Each row comes from the steps of one path. Every step used is in the known rows, and no mark comes twice. Write the path behind each row, first mark first.
Known rows
bokibel rinu balu ganup: -6; 3; -14; -13; 33; -32; 30; -10; 2; 30; -19; 28; -32; -3; -33; 10; 21; 18; 13; 24; -24; -11; 18; 12; -21; 33; 12; -17; 13; -7; -25; 15; 1; -25; -3; -10; -9; -15; -15; -2; -11; 11; 20; -23; 12; -18; 4; 54; 13; 24
rafav ganup: -10; 2; 18; -30; -6; 6; 27; -10; -5; -6; 11; 10; -11; -51; 4; -11; -30; 1; -9; 8; 2; -4; 13; 8; 8; -4; -23; -5; 21; 3; -14; -2; 4; -13; 2; 3; -14; 9; 0; -3; -18; -26; 26; -3; 6; -14; 6; -7; 1; -10
balu rinu bokibel rafav ganup: 13; -5; 44; -26; 26; -25; 21; -32; -8; -17; -31; 20; -34; -15; -8; -26; -19; 20; 7; 10; -41; 12; 13; 17; 18; 3; -1; 6; -9; 1; -48; 17; 23; -27; -16; 2; -40; 9; -11; -19; -13; -26; 47; -8; -1; 9; 2; 44; -7; 0
saned rafav: 6; 5; -4; -11; 8; 3; 25; 0; -2; 11; 3; 6; 10; -6; 2; -5; -35; 26; 7; 13; -3; 34; -6; 13; -5; 15; 14; -12; -10; -6; -3; 0; -16; 8; -23; 11; -20; 3; 4; -4; 0; 2; -18; -19; 0; 11; 22; 18; -13; 2
daziv ganup dugomed: -4; -6; -24; -11; -15; -25; -4; 12; -23; -9; 10; 19; -3; -2; -19; -11; -39; -22; 11; 28; -13; -5; 12; -4; 1; 21; -13; -27; -19; 2; 2; 14; 6; 23; -7; -18; -23; 46; -22; -25; 7; -5; 12; 4; -20; -9; 42; -7; -25; 1
rafav bokibel rinu: -22; -3; 0; -19; 9; -8; -17; -7; 11; 0; -10; 1; -26; -21; -15; -8; -6; -4; -7; 3; -28; -8; 5; 21; 3; -14; 9; -18; 1; 10; -22; 26; 3; 4; -11; 0; -28; 18; -21; 42; -22; 8; 17; 1; 5; 2; 34; 25; 17; 11
daziv ganup balu: -18; -11; -16; -31; -13; -22; 15; 1; -8; 17; -3; 11; -16; -11; -20; -27; -25; -20; 13; 32; 2; -23; 23; -26; -24; 40; -11; -35; -7; 8; 9; 17; -7; 18; -2; -33; -11; 28; -43; -4; 4; -12; 0; 12; -4; 4; 11; -12; -12; -4
dugomed rinu bokibel rafav daziv: -2; -42; 26; -4; 9; -39; 0; -31; -2; -32; -28; 22; -8; -3; 7; -19; -20; 20; 19; -4; -44; 42; 4; 17; -6; -8; 3; 19; 6; 4; -53; 13; 12; 11; -5; 12; -19; 26; -7; 25; 26; -15; 36; 8; 2; 13; 14; 44; -14; -13
saned rafav daziv ganup: -4; -2; 4; -34; 17; 9; 38; -12; -6; 1; 8; 12; -10; -24; -15; -20; -76; 17; 1; 33; -8; 33; 1; 28; 13; 14; 15; -20; 12; 24; -23; 5; -24; 28; -19; -16; -42; 37; 1; 26; 8; -11; -13; -18; 5; -5; 39; 16; -30; -15
balu ganup dugomed rinu bokibel rafav: 18; -27; -5; -12; -5; -52; 6; -19; -35; 4; -32; 34; -8; 13; -2; -22; -16; 10; 31; 17; -63; 40; 6; 19; -32; 37; -1; 9; -20; -15; -25; 34; 9; 1; -2; 16; -24; 11; -16; -35; 23; -9; 48; 1; 4; 5; 43; 41; -11; 27
rafav bokibel rinu balu ganup: -14; -12; -10; -21; 21; -24; 11; -14; -3; 17; -18; 21; -43; -10; -27; -18; 5; 7; -6; 18; -43; -18; 11; 31; -17; 15; 30; -20; 5; 7; -42; 40; 5; -6; -12; -10; -27; 3; -26; 35; -11; 13; 19; -18; 19; -18; 24; 54; 17; 34
bokibel rafav daziv ganup balu: -18; -24; -3; -36; 28; -24; 24; -24; 2; 5; -28; 12; -30; 2; -22; -36; -50; 1; 9; 31; -13; -6; 18; -22; -4; 31; 1; -15; 18; 11; -11; 13; -10; 14; 10; -47; -37; 28; -23; 31; 6; -29; 32; -4; -1; 14; 26; 10; -33; 15
balu rinu: 8; 10; 23; -19; 12; 11; -8; -6; -17; 10; -8; 0; -8; 10; -2; 6; 9; -10; 1; 0; -23; -1; -3; 18; 9; 0; -6; 0; -10; 23; -30; 13; 0; -10; -12; 2; -12; -21; -10; -5; -5; -8; 10; -9; 8; -10; -8; 13; 8; 5
balu ganup: 8; 8; -3; -22; 5; 0; 23; -13; -15; 33; -13; 11; -17; 2; -2; -6; 6; 5; 5; 18; -16; 7; -1; 18; -14; 20; 6; -1; 4; 6; -5; 14; -17; -14; 10; 0; -6; -20; 5; -9; 2; -3; 15; -9; 29; -17; 4; 5; 11; 18
dugomed rinu bokibel: -1; -30; 23; 8; -25; -39; -13; -13; -4; -24; -6; 19; 4; -13; 10; -10; 4; 6; 24; -8; -34; 34; 4; 15; -14; -7; -9; 13; -13; 2; -37; 11; 20; 9; -17; 26; 10; 20; -16; -5; 17; -1; 8; 26; -2; 4; 0; 28; 3; -28
ganup dugomed rinu bokibel rafav: 8; -43; 1; 10; -16; -56; -25; -3; -22; -36; -19; 24; 6; 11; 5; -14; -25; 4; 27; -1; -51; 39; 8; 0; -22; 18; -11; 6; -27; -20; -24; 21; 31; 15; -12; 20; -14; 39; -24; -29; 28; -8; 37; 11; -23; 22; 44; 38; -18; 10
dugomed rinu: -18; -16; 17; -14; -23; -16; -10; 0; -3; 4; -1; 22; 19; -13; 21; 7; 7; -1; 19; -2; -19; 23; 3; 7; -9; -7; -23; 6; -3; 10; -29; 4; -1; 6; -11; 23; 4; -3; -16; 12; 6; 0; 14; 10; 8; -4; 6; 8; 9; -17
bokibel rafav daziv ganup: -12; -12; 4; -25; 37; -20; 24; -25; 5; -3; -23; 20; -23; 0; -18; -20; -41; 17; 1; 27; -11; 5; 13; -3; 23; 6; 6; -11; 16; 14; -20; -2; -9; 15; 7; -35; -48; 25; -3; 39; 5; -22; 35; -9; 1; 5; 24; 13; -33; 4
ganup daziv: 16; 28; -16; -11; -5; 10; -1; -18; -17; -21; 13; -20; 4; -7; -12; -17; -18; -13; -11; -12; -12; 16; -11; 5; -4; 18; 3; 13; 29; -13; 6; 20; -13; -4; -10; 3; 17; 19; -7; 18; 6; 2; -5; 19; 7; 4; 0; 5; 12; -17
rafav daziv: 2; -9; 10; -12; 15; 22; 0; -12; -6; -12; 1; -19; -15; -6; -8; -7; -28; -9; -14; -2; -1; 4; -5; 20; 9; -11; 7; 10; 29; 27; -22; 9; -5; 10; 12; -14; -5; 11; 13; 36; 16; -13; 5; -3; 12; -7; 9; 5; -8; 0
balu rinu bokibel rafav: 19; -6; 27; -2; 32; -29; -2; -29; -5; -16; -38; 13; -23; 23; -8; -19; 1; 22; 15; 1; -48; 17; 2; 8; 14; 6; 14; 10; -24; -2; -37; 17; 21; -16; -17; 2; -31; 1; -6; -19; -1; -10; 25; -3; -6; 17; -3; 48; -11; 8
daziv ganup balu rinu dugomed: -5; -9; 5; -44; -8; -21; 14; 9; -28; 7; -6; 22; -26; 14; -30; -14; -23; -23; 12; 34; -19; -21; 23; -4; -22; 42; -8; -39; -20; 45; -10; 23; 3; 9; -24; -37; -20; 31; -53; -22; 14; -10; 6; 15; -14; -3; 20; 11; -10; 3
rinu bokibel rafav ganup daziv: 15; -1; 12; -10; 10; -34; 29; -45; -8; -46; -11; 7; -22; -31; -13; -46; -42; 24; -2; 3; -35; 24; 10; -2; 5; 14; 6; 14; 20; -31; -12; 20; 15; -15; -11; 1; -24; 43; -9; -5; -2; -22; 39; 16; 0; 19; 11; 36; -7; -12

Which path is each row?
-9; -13; 21; -60; 22; -15; 33; -20; -10; 18; -27; 18; -25; -18; -2; -27; -29; 5; 0; 21; -23; -11; 26; -19; -13; 36; -23; -13; 9; -1; -17; 26; 5; -24; -1; -18; -35; 0; -34; -4; -21; -43; 55; -16; 0; 14; 11; 14; -16; 25	bokibel rafav ganup balu rinu
5; 1; -28; -16; 26; -35; 12; 0; -18; 17; -12; 23; -30; 4; -37; 4; 2; -3; 13; 23; -33; -9; 16; 7; -30; 40; 13; -18; 3; -13; -20; 26; 9; -15; -3; -10; -10; -1; -18; -18; -2; 8; 24; -23; -5; -13; 31; 53; 7; 39	bokibel rinu balu ganup dugomed
-10; -9; 8; -26; 14; 4; 15; -15; -5; -10; 5; 4; -22; -21; -22; -13; -42; -12; -5; 21; 0; -1; 8; 18; 18; -2; 4; -11; 21; 34; -28; 4; -9; 18; 2; -31; -21; 29; -3; 36; 12; -14; 9; 3; 7; -17; 19; -4; -20; -19	rafav daziv ganup
-13; -46; -7; -13; 20; -48; 5; -15; -14; -17; -18; 40; -9; 4; -22; -18; -52; 5; 13; 29; -42; 13; 24; -3; -5; 28; -1; -10; 9; 9; -47; 21; 11; 32; -9; -25; -39; 45; -29; 26; 25; -20; 40; -17; -13; 3; 43; 40; -41; 12	bokibel rafav daziv ganup dugomed rinu balu
8; -4; -11; -17; -11; -21; 17; -24; -28; 7; -1; 29; 1; -8; -3; -11; 8; -1; 12; 7; -48; 25; 1; 16; -33; 41; 2; 9; 18; 1; -43; 38; -7; -5; -18; 14; 17; 0; -27; 18; 20; 0; 17; 3; 28; -22; -9; 42; 17; 0	dugomed rinu balu ganup daziv
-11; -5; 4; -50; -2; -13; 10; -5; -16; 24; -11; 15; -23; -3; -22; -24; -16; -26; 17; 28; -15; -20; 15; -12; -18; 39; -20; -30; -15; 23; -19; 29; -2; 6; -15; -32; -17; 12; -50; -10; -1; -16; 9; 8; 0; -7; 8; -2; -11; -2	daziv ganup balu rinu
13; -17; 17; -15; 2; -15; -11; -10; -18; -4; -25; -11; -32; 16; -16; -33; -7; -19; 17; -2; -30; -8; 8; -3; -31; 35; 2; 3; -20; 8; -24; 43; 19; -7; -10; -11; 8; 4; -35; -22; 17; -18; 5; 17; -1; 8; -4; 26; 0; 5	ganup balu rinu bokibel
21; -13; -30; 5; 5; -17; 11; 3; -33; 11; -6; 21; -17; 19; -20; -15; -7; -6; 2; 22; -28; -9; 6; 12; -34; 51; 20; -3; -8; -7; -14; 36; 13; 1; 0; -15; 4; 2; -13; -28; 23; -4; 13; -19; 1; -19; 20; 36; -12; 42	rinu balu ganup dugomed
22; -15; 31; -18; 22; -32; 6; -21; -28; -29; -25; 21; -28; -5; -13; -28; -34; 4; 6; 11; -51; 15; 15; 15; 9; 14; -7; 6; -19; -3; -41; 31; 31; -20; -16; 4; -41; 22; -18; -37; 2; -32; 53; -9; -16; 8; 31; 42; -17; 16	balu rinu bokibel rafav ganup dugomed
17; -22; 19; -21; 33; -32; -9; -27; -29; -29; -30; 14; -35; 14; -33; -32; -47; -4; 14; 18; -53; 18; 10; 22; 17; 17; 7; -2; -20; 19; -51; 32; 24; 9; -18; -24; -50; 43; -16; -14; 22; -21; 37; -2; -12; 2; 38; 46; -32; 4	balu rinu bokibel rafav daziv ganup dugomed
-3; -33; -5; -6; -16; -71; -7; -9; -18; -26; -15; 44; -2; -1; -10; -25; -36; 2; 33; 25; -50; 32; 20; -5; -7; 24; -16; -19; -28; -10; -23; 14; 22; 29; -21; 0; -38; 56; -37; -25; 18; -11; 36; 15; -25; 9; 47; 28; -31; -10	daziv ganup dugomed rinu bokibel rafav
-14; -36; 35; -18; -10; -54; 17; -28; -2; -28; -23; 42; -8; -38; 13; -23; -20; 24; 24; 5; -41; 35; 21; 7; -3; -2; -22; 8; -2; -10; -43; 4; 21; -5; -12; 26; -25; 22; -21; 0; 3; -20; 52; 14; -3; 13; 15; 38; -10; -18	dugomed rinu bokibel rafav ganup
19; -35; 4; -23; 7; -35; 8; -26; -42; -7; -30; 25; -18; 10; -7; -24; -39; 3; 21; 17; -63; 40; 2; 31; -26; 32; 3; 13; 3; 7; -42; 40; 6; 4; 6; 5; -21; 19; -7; -6; 38; -21; 54; -1; 15; -4; 48; 47; -13; 26	balu ganup dugomed rinu bokibel rafav daziv
6; 2; 5; -22; 26; 20; 30; -8; -5; -3; 1; -11; -6; -11; -5; -11; -64; 17; -4; 14; -7; 35; -12; 32; 6; 9; 21; 2; 16; 15; -23; 7; -22; 19; -10; -2; -21; 14; 16; 27; 12; -10; -13; -24; 10; 1; 31; 23; -19; 1	saned rafav daziv
13; -24; 18; -14; 20; -33; -1; -18; -11; 0; -41; 2; -34; 24; -17; -38; -9; 0; 20; 7; -36; -3; 15; -16; -27; 40; 8; 0; -21; -2; -20; 42; 21; -9; -7; -15; -14; 4; -38; -22; 14; -22; 24; 4; -6; 24; 3; 39; -9; 23	ganup balu rinu bokibel rafav
4; -9; 12; -35; 3; 2; -6; 5; -19; 23; -18; -8; -17; 14; -8; -16; -1; -26; 8; 2; -17; -18; 9; -9; -30; 38; -10; -6; -11; 19; -16; 36; 2; -7; -6; -16; 7; -14; -36; -9; 3; -20; 9; 0; 5; 4; -4; 9; 3; 16	ganup balu rinu
-15; -29; 9; -37; -4; -34; 15; -7; -16; -10; -11; 36; 6; -27; 13; -15; -40; 7; 8; 17; -33; 25; 24; -8; -4; 14; -35; -2; 4; -14; -22; 10; 14; -2; -3; 12; -37; 25; -23; -12; -8; -30; 68; -15; -17; 10; 48; 15; -20; 13	bokibel rafav ganup dugomed rinu
15; -30; 22; -26; 33; -17; -2; -28; -17; -7; -43; -11; -45; 21; -21; -41; -29; -5; 10; 6; -37; 2; 8; 0; -19; 35; 11; 12; -4; 16; -36; 47; 14; -4; -2; -27; -14; 12; -27; 6; 21; -33; 28; 3; 3; 21; 10; 39; -18; 16	ganup balu rinu bokibel rafav daziv
-22; -5; 1; -14; 0; -15; -10; 11; -1; -17; 1; 9; -28; 2; -27; 5; -12; -1; -3; 6; -35; -11; 10; 26; -7; -16; 19; -24; 0; 28; -20; 17; 11; 7; -21; -6; -31; 38; -24; 27; -6; 14; 12; 8; -4; 4; 49; 39; 16; 19	rafav bokibel rinu dugomed
10; -48; 7; 3; -5; -40; -23; -10; -29; -43; -19; 14; -1; 9; -2; -21; -45; -2; 20; -2; -53; 41; 3; 17; -14; 10; -3; 19; -7; -1; -43; 28; 26; 21; -6; 10; -16; 46; -12; 0; 38; -20; 41; 7; -14; 16; 52; 39; -23; 6	ganup dugomed rinu bokibel rafav daziv
4; -25; 20; -40; 15; -9; 3; -26; -22; -14; -17; -6; -50; -8; -36; -41; -50; -28; 9; 19; -28; -6; 16; 17; -6; 27; 6; -11; 6; 43; -48; 40; 8; 16; -7; -41; -18; 38; -31; 14; 26; -27; 11; 16; 4; -6; 10; 20; -19; -11	rafav daziv ganup balu rinu bokibel
-7; 11; -1; -8; 16; -25; 7; 17; -3; -11; 3; 12; -17; 9; -31; 28; 4; 6; 12; 14; -13; 0; 15; 9; -7; -4; 5; -23; 9; 19; -6; -11; 10; -8; -16; -5; -17; 19; -12; -11; 0; 20; 11; 3; -20; 11; 38; 35; 17; 10	bokibel rinu dugomed
23; -3; 32; -1; 8; -12; -10; -18; -15; -18; -14; 2; -23; 11; -12; -13; 2; 0; 11; -5; -36; 13; -1; 24; 5; -4; 8; 10; -24; 14; -42; 23; 20; -11; -22; 3; -9; 2; -9; -19; 9; -4; 8; 4; 0; -3; -10; 36; 4; -9	balu rinu bokibel
0; -37; -15; 10; -22; -34; -23; 16; -27; -18; 5; 27; 19; 9; -3; 2; -12; -17; 14; 2; -32; 11; 11; 1; -32; 27; -13; 3; -15; -3; -33; 32; 28; 21; -17; 9; 12; 23; -29; -17; 28; -4; 18; -6; -21; -5; 31; 33; -10; 13	ganup dugomed rinu balu
-11; -40; -7; -19; -2; -24; -7; -2; -28; -23; 9; 23; -9; -11; -25; -14; -52; -24; 9; 22; -28; 8; 19; 18; -9; 20; -6; -7; 10; 32; -55; 26; 14; 39; -9; -24; -14; 52; -27; 29; 35; -14; 21; -1; -7; -21; 42; 22; -29; -5	rafav daziv ganup dugomed rinu balu
24; 10; 31; -31; 25; -21; 19; -48; -22; -30; -20; 6; -31; -20; -14; -38; -33; 14; -1; 1; -53; 27; 4; 16; 13; 14; -1; 15; 10; -9; -42; 29; 15; -26; -25; 4; -28; 25; -18; -6; -5; -27; 44; 9; 3; 7; 4; 44; 2; -11	balu rinu bokibel rafav ganup daziv
9; -11; 11; -29; -4; -1; 0; 13; -29; 5; -11; 1; -21; 32; -20; -4; -8; -21; 7; 10; -21; -15; 10; -1; -38; 40; -3; -13; -13; 39; -9; 30; 8; -1; -17; -23; 1; 7; -38; -20; 22; -13; 7; 7; -10; 12; 14; 21; 5; 26	ganup balu rinu dugomed
-6; -18; -26; -14; 14; -26; -8; -1; -19; 8; -14; 17; -38; 2; -34; -20; -14; -7; -3; 19; -52; -16; 11; 27; -26; 27; 21; -20; -8; 4; -36; 55; 14; 4; -10; -14; -24; 23; -29; 14; -1; 6; 26; -21; 6; -18; 51; 56; 6; 48	rafav bokibel rinu balu ganup dugomed
-2; -20; 3; -44; -2; -8; 19; 0; -27; -8; 10; 21; 9; -25; -6; -16; -88; 0; 13; 30; -30; 50; 2; 34; -3; 24; -8; -18; 1; 28; -41; 16; -15; 36; -27; 2; -37; 48; -17; 20; 24; -16; 5; -11; -4; -7; 68; 21; -33; -15	saned rafav daziv ganup dugomed rinu
-5; -16; 12; -32; 14; -46; 16; -22; -11; 4; -35; 25; -38; 12; -26; -44; -26; 0; 27; 30; -37; -7; 25; -18; -16; 45; -1; -27; -28; 4; -20; 29; 9; 4; -17; -32; -36; 28; -49; -22; 6; -23; 26; 8; -8; 15; 8; 28; -23; 5	daziv ganup balu rinu bokibel rafav
